Each row comes from the steps of one walk. Every step used is in the known rows, and no mark comes twice. Write the walk behind each row, first mark first.
Known rows
dakas-zupet-pugu: [-2.806 -1.037 -1.370  1.917  1.046  0.352  0.716  2.618  2.814  0.436
 -0.229  2.151 -0.439 -0.398 -0.076  0.412  1.517 -2.913 -1.244  0.032
 -3.405  0.480  2.105 -1.162]
zupet-pugu-demu-beso: [ 2.950  0.801 -4.553  1.162  0.432 -1.197 -2.547  3.587  0.829 -0.163
 -1.442  3.808 -1.107 -1.640  1.415 -2.188  2.773  1.874 -1.631  0.096
 -1.746  0.817  1.563 -1.055]
zupet-dakas-bifu: [-1.535  1.657 -1.980  0.987 -0.504  1.185 -1.887  1.277 -0.723  4.336
  1.021  3.491  0.447 -2.508  1.455  1.655  1.592  0.837 -2.011 -2.262
 -0.896 -3.669  1.978  2.112]
bifu-beso-zupet-pugu: [-3.208 -0.061  0.888 -0.696  0.837  1.907  0.588  3.086 -0.220  1.127
 -0.974  1.947  2.474 -3.766 -1.940 -0.632 -0.142  0.913 -0.109 -0.278
 -0.925  1.801  1.637  0.374]
beso-zupet-dakas: [ 0.969  2.150  2.410 -0.685  1.266  0.715 -2.500  2.269 -0.146  4.107
  0.094  2.970 -0.187 -4.030 -1.177  2.237  0.137  1.632 -0.149 -2.404
 -1.352 -2.143  3.506  3.040]
busol-pugu-bifu-dakas: [ 1.990  0.714 -0.219  0.593  2.852  0.539 -2.282  5.445  1.230  3.074
 -1.638 -0.288 -1.050 -2.380  2.467 -0.547 -0.097  0.623 -0.635 -2.851
 -1.938 -0.841  1.592  1.572]
dakas-busol-pugu-demu-beso: [ 4.054  2.161 -2.982  2.036 -1.995 -0.871 -3.563  1.078 -0.531 -0.907
 -0.696  2.337 -0.374 -1.490  2.369 -1.205  0.831 -0.580 -0.200 -0.946
 -2.121  0.644  1.417 -1.557]
demu-beso-busol-pugu-bifu-dakas: [ 1.698  2.680 -1.044  0.460  1.582 -3.354 -1.332  4.299  0.315  1.492
 -2.717  0.466 -0.387 -0.721  1.962 -1.150  0.454  4.429 -0.310 -2.383
 -2.753  0.159  1.500  1.668]
busol-pugu-bifu-beso-zupet: [-1.921  0.053  1.388 -1.944  1.049  0.075 -0.343  2.418 -1.046 -1.514
 -1.538  1.333  2.720 -3.565  0.164  0.439 -1.661  0.112  2.844 -2.184
  0.101  0.881  1.439  4.093]
dakas-bifu-beso-zupet: [-4.393 -0.532  1.399 -2.292 -1.464  2.019 -0.586  0.423 -2.782  0.124
  0.724  3.366  3.473 -3.614  0.261  1.631 -1.080  1.514  1.833 -2.730
  0.007 -1.672  2.299  3.883]
busol-pugu-demu: [ 3.218 -0.123 -1.148  0.383  3.559  0.775 -3.106  1.690  0.876 -1.070
 -2.000  1.351 -1.516 -1.760  1.395 -1.543  0.327 -2.872 -0.127 -0.755
 -1.035 -1.103  1.286 -0.474]
zupet-pugu: [-1.088 -0.399 -0.825  2.088  1.521  1.316  0.227  3.957  1.557  2.761
 -1.769  1.728 -0.139 -1.840 -0.012 -2.164  2.001 -1.661 -2.177  0.528
 -1.589  0.188  0.577 -1.309]
dakas-zupet-pugu-busol: [-3.356 -2.650 -1.666  2.764 -0.454  0.127  2.352  4.275  2.905  2.809
 -2.310  1.988 -1.059  1.421  0.085  2.120  1.674 -2.740 -1.517 -0.752
 -5.848  0.541  1.373 -2.174]
demu-beso-zupet-dakas-busol-pugu: [ 1.903  4.866  0.878  1.806 -2.445 -0.238 -2.293  0.790 -1.204  2.188
  0.379  1.433  1.748 -3.130 -1.140  1.669 -1.577  0.253 -0.047 -1.493
 -2.178  1.350  2.309 -0.643]
pugu-bifu: [ 0.186 -1.372 -0.891  1.108  0.698 -1.004 -1.057  3.930  0.674  1.592
 -2.098  2.450 -0.858 -1.585  3.410 -0.747  2.233 -1.613  0.523 -2.090
 -0.671 -2.605  0.253  4.241]
demu-beso-busol-pugu: [-0.121  2.015 -0.286  1.079  0.292 -3.604  0.132  0.539 -1.108 -1.556
 -3.026  1.430  0.421  0.554  0.289 -2.569  0.410  1.941 -0.279 -0.044
 -2.500  1.189  1.492 -1.047]
beso-busol-pugu: [-1.200  0.998  1.663  1.158  2.375 -2.042  0.612  0.420 -0.145 -0.403
 -3.260  0.433  0.117  0.339 -0.306 -2.349 -0.217 -1.075  0.016  0.084
 -1.837 -0.429  0.513 -0.626]
bifu-beso-busol-pugu: [-3.061  0.844  0.534 -0.478  0.916 -1.248  0.787  0.094 -1.751 -0.420
 -2.561  0.422  1.384 -0.882  0.362 -3.171 -0.017  0.720 -0.354 -0.315
 -1.973  0.834  1.632 -0.586]
dakas-zupet-pugu-demu: [ 0.024 -0.930 -3.113  0.990  2.934  0.138 -1.580  2.418  3.612 -0.866
 -0.377  2.863 -1.897 -0.783  0.654  0.621  1.848 -3.035 -0.730  0.073
 -2.598 -0.539  1.738 -0.784]
bifu-dakas: [ 1.647 -0.044  1.215 -0.168  1.290  2.418 -3.066  4.715 -0.096  5.792
 -0.241  1.324 -1.873 -3.169  2.306 -0.982  1.129  2.208 -2.003 -3.337
 -3.143 -2.806  3.859  0.469]
dakas-bifu-beso: [-4.489 -1.178 -2.050 -1.056 -2.289  2.293 -0.544  0.769 -2.861  1.538
  0.804  3.303  2.335 -2.820  3.059 -0.912  1.247  0.997 -0.952 -2.554
 -1.055 -1.904  2.309  2.060]
beso-zupet-dakas-busol: [ 0.174  3.142  2.992  1.574 -2.513  1.381 -2.566  1.132 -0.508  5.829
  1.250  2.275  0.812 -3.834 -0.605  2.983 -0.100 -0.940 -0.241 -2.154
 -1.800 -2.380  2.267  1.303]
beso-zupet-dakas-busol-pugu-bifu: [ 0.672  3.394  1.146  2.027 -0.067 -0.660 -1.659  2.162  0.800  2.081
 -0.942  0.327  1.687 -2.692 -0.144  2.771 -1.344 -2.686  1.577 -1.575
 -0.342 -0.322 -0.482  2.841]
bifu-beso: [-2.122 -1.351 -0.608 -1.208 -1.353  1.947 -1.149  2.123 -2.440  2.511
 -0.199  2.823  0.494 -3.287  3.028 -2.654  2.032  1.130 -1.302 -2.249
 -2.054 -0.913  3.772  1.129]
bifu-dakas-busol: [ 0.798  0.988  1.804  1.946 -2.773  2.946 -3.077  3.210 -0.372  7.305
  0.832  0.690 -0.731 -2.991  2.547 -0.011  0.725 -0.478 -1.900 -3.081
 -3.548 -2.906  2.290 -0.940]

Write each row's walk
[ 1.454  1.230 -1.910  0.116 -0.111 -4.531 -1.918  0.747 -0.557 -0.820
 -2.508  4.007 -1.331  0.146  2.053 -2.131  2.803  3.435 -0.169 -0.895
 -2.054 -1.833  1.797  1.114]	pugu-demu-beso-busol
[ 5.031  2.987 -2.509  1.192 -1.313  0.204 -4.687  2.559 -0.357  1.493
  0.077  1.428 -0.844 -2.436  2.438 -0.784  0.314  1.937 -1.243 -2.101
 -3.244  0.359  2.695 -2.212]	bifu-dakas-busol-pugu-demu-beso
[ 1.406  1.930 -0.745  0.271  1.297 -0.902 -1.511  6.804  1.473  2.839
 -1.282  1.670  0.514 -3.193  0.128  0.932  0.162  4.420 -0.156 -2.236
 -1.700  0.867  1.343  2.339]	demu-beso-zupet-pugu-bifu-dakas
[ 1.146  3.460  0.347  3.019 -1.173  1.471 -2.001  1.070 -0.325  4.448
 -0.006  0.310  0.252 -2.528  0.338  0.215 -0.111 -2.683 -1.871 -0.802
 -2.349 -0.433  1.267 -2.097]	zupet-dakas-busol-pugu
[-0.842  3.920  1.571  0.519 -1.714  2.054 -1.883  0.323 -1.749  3.235
  0.833  0.406  2.629 -4.152 -1.099  1.337 -1.881 -0.675 -0.254 -1.598
 -1.824  1.166  2.572 -0.556]	bifu-beso-zupet-dakas-busol-pugu
[-0.361 -0.862  0.415 -0.373  0.676  1.291 -2.431  3.094  1.542  3.000
  1.516  1.880 -2.189 -1.612  2.464  1.893  0.829  0.203 -0.944 -3.829
 -5.068 -2.261  5.607  0.614]	bifu-dakas-zupet
[-0.417  1.142  0.031  0.814 -0.065 -0.668  0.044  3.607  0.414  0.109
 -1.390  2.861  1.507 -2.416 -2.071 -0.253  0.155  2.134  0.208 -0.004
 -1.112  2.030  1.328  0.089]	demu-beso-zupet-pugu
[ 1.393  0.313 -5.075  0.941  0.166 -1.842 -2.113  2.550  1.997 -2.013
 -0.116  4.227 -1.266 -0.755  1.524 -0.059  2.446  0.814 -0.949 -0.422
 -3.216  1.113  2.877 -0.915]	dakas-zupet-pugu-demu-beso
[-0.252  0.638 -1.165 -1.135  2.812 -1.301 -1.563  0.125 -0.549 -1.794
 -2.600  1.337 -0.017 -1.159  0.994 -2.609  0.543 -0.052 -0.090 -0.336
 -1.609 -0.453  1.311 -0.187]	bifu-beso-busol-pugu-demu
[-2.461 -0.901  1.420 -2.190 -0.182  0.023 -0.803  2.832 -1.346  0.235
 -0.886  2.824  2.201 -3.925  1.154  0.754 -0.224  1.148  2.694 -2.962
 -0.050 -0.784  1.986  5.557]	pugu-bifu-beso-zupet
[ 3.074  0.625  0.102 -1.398  0.078 -1.357 -3.555  1.899 -0.528 -1.724
 -0.726  4.404 -0.309 -2.881  0.529  0.975  0.116  2.499  2.206 -2.231
 -1.068 -0.819  3.058  2.872]	pugu-demu-beso-zupet
[-1.347 -0.234  0.233  1.198  2.365 -1.073  0.490  4.774  2.544  0.448
 -2.506  1.537  1.280 -2.186 -0.785  0.878  0.204 -1.440  1.727 -0.336
  0.503  0.025 -1.408  3.606]	beso-zupet-pugu-bifu
[ 0.045  1.693 -1.728  1.374  0.655 -5.126  0.340  2.241  0.071 -2.093
 -3.773  1.563  0.553  0.715  1.775 -1.663  0.881  1.137  1.093 -0.671
 -1.168  0.593 -0.629  2.371]	demu-beso-busol-pugu-bifu
[ 0.646 -0.451 -0.938  1.469  2.167 -0.908 -0.695  3.501  0.931 -0.415
 -2.762  0.676 -0.178 -1.052  2.201 -0.973  0.446 -2.959  0.772 -1.367
 -0.411 -0.389 -0.408  2.543]	busol-pugu-bifu
[-1.416  2.871  0.784  0.437 -3.393  0.478 -2.240  1.816 -0.939  4.929
  1.234  2.327  2.292 -4.435  0.845  2.838  0.194  0.263  0.474 -2.875
 -1.319 -1.459  1.739  3.602]	pugu-bifu-beso-zupet-dakas-busol
[ 4.898  4.273 -3.747  1.888 -1.838 -0.848 -4.472  1.131 -0.534  1.377
  0.265  2.655 -0.633 -2.398  1.620 -0.086  1.184  0.924 -1.597 -1.136
 -2.507  0.416  2.485 -1.535]	zupet-dakas-busol-pugu-demu-beso
[-1.607  0.017  1.839  0.853  2.053  1.145  0.405  3.514  1.309  1.131
 -1.596  1.825  1.286 -2.785 -2.470  0.111 -0.325 -0.977  0.317  0.263
 -0.670  0.499  0.446  0.381]	beso-zupet-pugu
[ 3.537  1.595  0.110 -0.939  1.307 -1.344 -3.171  1.439 -0.635 -3.228
 -1.314  2.830  0.361 -2.664 -0.499  0.570 -1.208  1.500  2.484 -1.513
 -0.670  0.762  2.462  1.613]	busol-pugu-demu-beso-zupet
[ 3.187  4.272 -0.156  0.849 -2.962 -0.487 -4.558  0.868 -0.587  3.543
  1.364  3.617  0.326 -3.688  0.143  2.957  0.497  1.402  0.085 -2.116
 -1.964 -1.661  2.656  1.186]	pugu-demu-beso-zupet-dakas-busol
[-4.977  0.169 -1.454  0.102  0.671 -3.017  1.924  2.501  0.123  0.928
 -3.123  1.612  1.684 -0.545  1.032 -2.642  2.406  1.671 -0.560  0.105
 -1.203  0.069 -0.649  2.041]	zupet-pugu-bifu-beso-busol
[ 0.361  1.686 -2.808  1.064  0.894 -4.297 -0.747  1.685  0.845 -0.705
 -2.927  3.258 -0.654  0.372  0.237 -2.425  2.744  3.107 -1.011  0.864
 -2.041 -0.094  0.498 -0.563]	zupet-pugu-demu-beso-busol
[-1.621 -0.442 -2.083 -0.531  0.401  0.175 -0.488  3.103 -1.122 -0.150
 -1.814  1.128  1.452 -2.664  3.061 -2.256  0.722 -0.557  0.151 -1.877
 -0.892  1.008  1.251  2.383]	busol-pugu-bifu-beso
[ 4.459  4.303 -0.947 -0.755  1.728 -1.319 -4.071  1.812 -0.224  0.166
 -0.370  3.188 -0.175 -3.939 -1.186  1.940 -0.588  3.299  0.377 -1.666
 -1.173  0.638  3.851  1.435]	busol-pugu-demu-beso-zupet-dakas
[-1.234  2.546 -2.356  0.747 -1.905  0.429 -1.530  2.243 -1.036  3.424
 -0.078  0.872  1.877 -3.447  2.470 -0.312  0.736 -0.564 -1.118 -1.855
 -1.498  0.567  1.292  1.444]	zupet-dakas-busol-pugu-bifu-beso
[-0.465 -0.913 -0.692 -0.135  1.051 -0.457 -2.168  4.224  2.362  2.306
  0.618  1.912 -1.947 -1.243  3.493  2.586  0.965 -0.069  0.214 -4.069
 -4.122 -2.360  3.910  3.223]	pugu-bifu-dakas-zupet
[ 4.333  1.202 -3.430  0.421  0.471 -1.317 -3.456  2.013 -0.523 -2.194
 -1.511  2.913 -0.955 -1.695  2.195 -2.017  1.147  0.997 -0.353 -1.036
 -1.766  0.846  2.582 -0.605]	busol-pugu-demu-beso
[-2.024  0.778 -2.316 -1.001  2.005 -1.040 -1.223 -0.898 -0.978 -2.576
 -1.711  1.551  1.268 -0.812  0.917 -1.263 -0.042  0.028  0.375 -0.406
 -0.625 -1.218  0.132  0.554]	dakas-bifu-beso-busol-pugu-demu
[-0.389  2.771  0.179 -1.630  1.571 -0.011 -1.671  2.665 -0.626  1.798
 -0.511  1.779  1.876 -4.486 -0.518  1.686 -1.028  1.997  0.779 -2.288
 -0.516  0.691  2.830  3.880]	busol-pugu-bifu-beso-zupet-dakas
[-3.798 -1.715  0.464  0.343 -0.653  1.550  2.085  4.725  0.239  3.375
 -2.987  1.807  1.594 -1.706 -1.518  0.938  0.142  0.673 -0.444 -0.921
 -3.586  1.718  1.042 -0.929]	bifu-beso-zupet-pugu-busol
[-1.058  0.529  0.038  1.442  2.496 -3.839  0.620  2.010  1.010 -0.997
 -4.209  0.497  0.248  0.582  1.340 -1.388  0.389 -1.582  1.227 -0.580
 -0.685 -0.794 -1.311  2.658]	beso-busol-pugu-bifu
[ 1.297  4.171  1.122  1.326 -4.428 -0.262 -3.016  1.003 -1.582  4.704
  1.525  3.237  1.189 -3.617 -0.099  2.630  0.254  1.729 -0.234 -2.262
 -2.391 -0.991  3.018  1.110]	demu-beso-zupet-dakas-busol
[-6.151  0.032 -0.414 -0.916 -1.536 -1.185  0.983 -0.703 -2.543  0.883
 -0.901  2.801  2.399 -0.647  1.723 -1.269  1.471  2.355 -0.350 -1.446
 -1.344 -2.535  1.015  2.156]	dakas-bifu-beso-busol
[ 1.245  3.203 -2.463 -1.001 -0.208 -0.634 -3.698  0.754 -0.872  0.648
  1.338  4.987  1.100 -3.294  0.127  3.662  0.216  3.627  0.575 -2.405
 -0.133 -2.651  2.368  3.697]	pugu-demu-beso-zupet-dakas-bifu
[ 0.987  0.534  1.620 -0.749 -1.466 -1.134 -1.653  2.023 -1.612 -0.289
 -0.739  3.874  0.725 -2.877  0.197  0.639 -0.051  2.965  1.699 -2.366
 -1.328 -0.365  3.373  2.679]	demu-beso-zupet
[-1.664 -0.063 -0.961  1.243  1.887  1.476 -0.460  4.426  3.033  3.094
  0.556  1.127 -1.175 -1.433  0.098  0.974  0.925 -0.218 -2.155 -1.289
 -4.426  0.266  3.275 -1.701]	bifu-dakas-zupet-pugu
[-5.368  0.026 -0.237 -0.602 -0.038  2.206  1.018  2.183 -0.659  0.497
 -0.078  2.341  4.135 -3.290 -1.913  0.693 -0.689  0.715  0.228 -0.215
  0.090  0.855  0.423  1.231]	dakas-bifu-beso-zupet-pugu
[-2.706 -1.161 -2.813  2.081  1.463 -1.635  0.887  4.094  3.712 -0.273
 -1.258  2.048 -0.329 -0.085  1.516  1.138  1.803 -3.052  0.228 -0.510
 -1.998 -0.111 -0.005  2.101]	dakas-zupet-pugu-bifu
[ 2.528  1.278 -4.753  0.357  0.681 -1.010 -3.248  4.016  2.207  0.381
  0.412  3.224 -1.952 -1.600  1.600  0.418  1.930  3.023 -1.846 -1.699
 -4.220  0.991  4.074 -1.434]	bifu-dakas-zupet-pugu-demu-beso
[ 3.228  3.529  0.802  0.910  1.585  1.069 -4.225  0.488  0.785  1.408
 -0.045  1.086  0.185 -3.348 -1.122  2.294 -1.413 -2.613  0.760 -1.069
 -1.022 -1.074  1.316 -0.154]	beso-zupet-dakas-busol-pugu-demu
[-2.322  1.041  1.785 -0.448 -1.750  0.512 -0.541  1.483 -1.355 -0.219
 -0.597  0.812  3.613 -3.468  0.371  1.212 -2.073 -1.585  2.876 -2.025
 -0.280  0.861  0.635  3.083]	dakas-busol-pugu-bifu-beso-zupet
[-2.060  0.451 -1.494  0.901 -2.317  0.652 -0.611  2.043 -1.350  1.157
 -0.850  0.550  2.254 -2.567  3.166 -1.386  0.385 -2.149  0.104 -1.700
 -1.193  0.687  0.373  1.289]	dakas-busol-pugu-bifu-beso
[-0.965  1.353 -3.269  0.845  0.651 -5.029 -0.324  0.808  1.852 -2.428
 -1.758  3.896 -0.898  1.417  0.330 -0.310  2.336  2.130 -0.337  0.391
 -3.477  0.349  1.668 -0.486]	dakas-zupet-pugu-demu-beso-busol
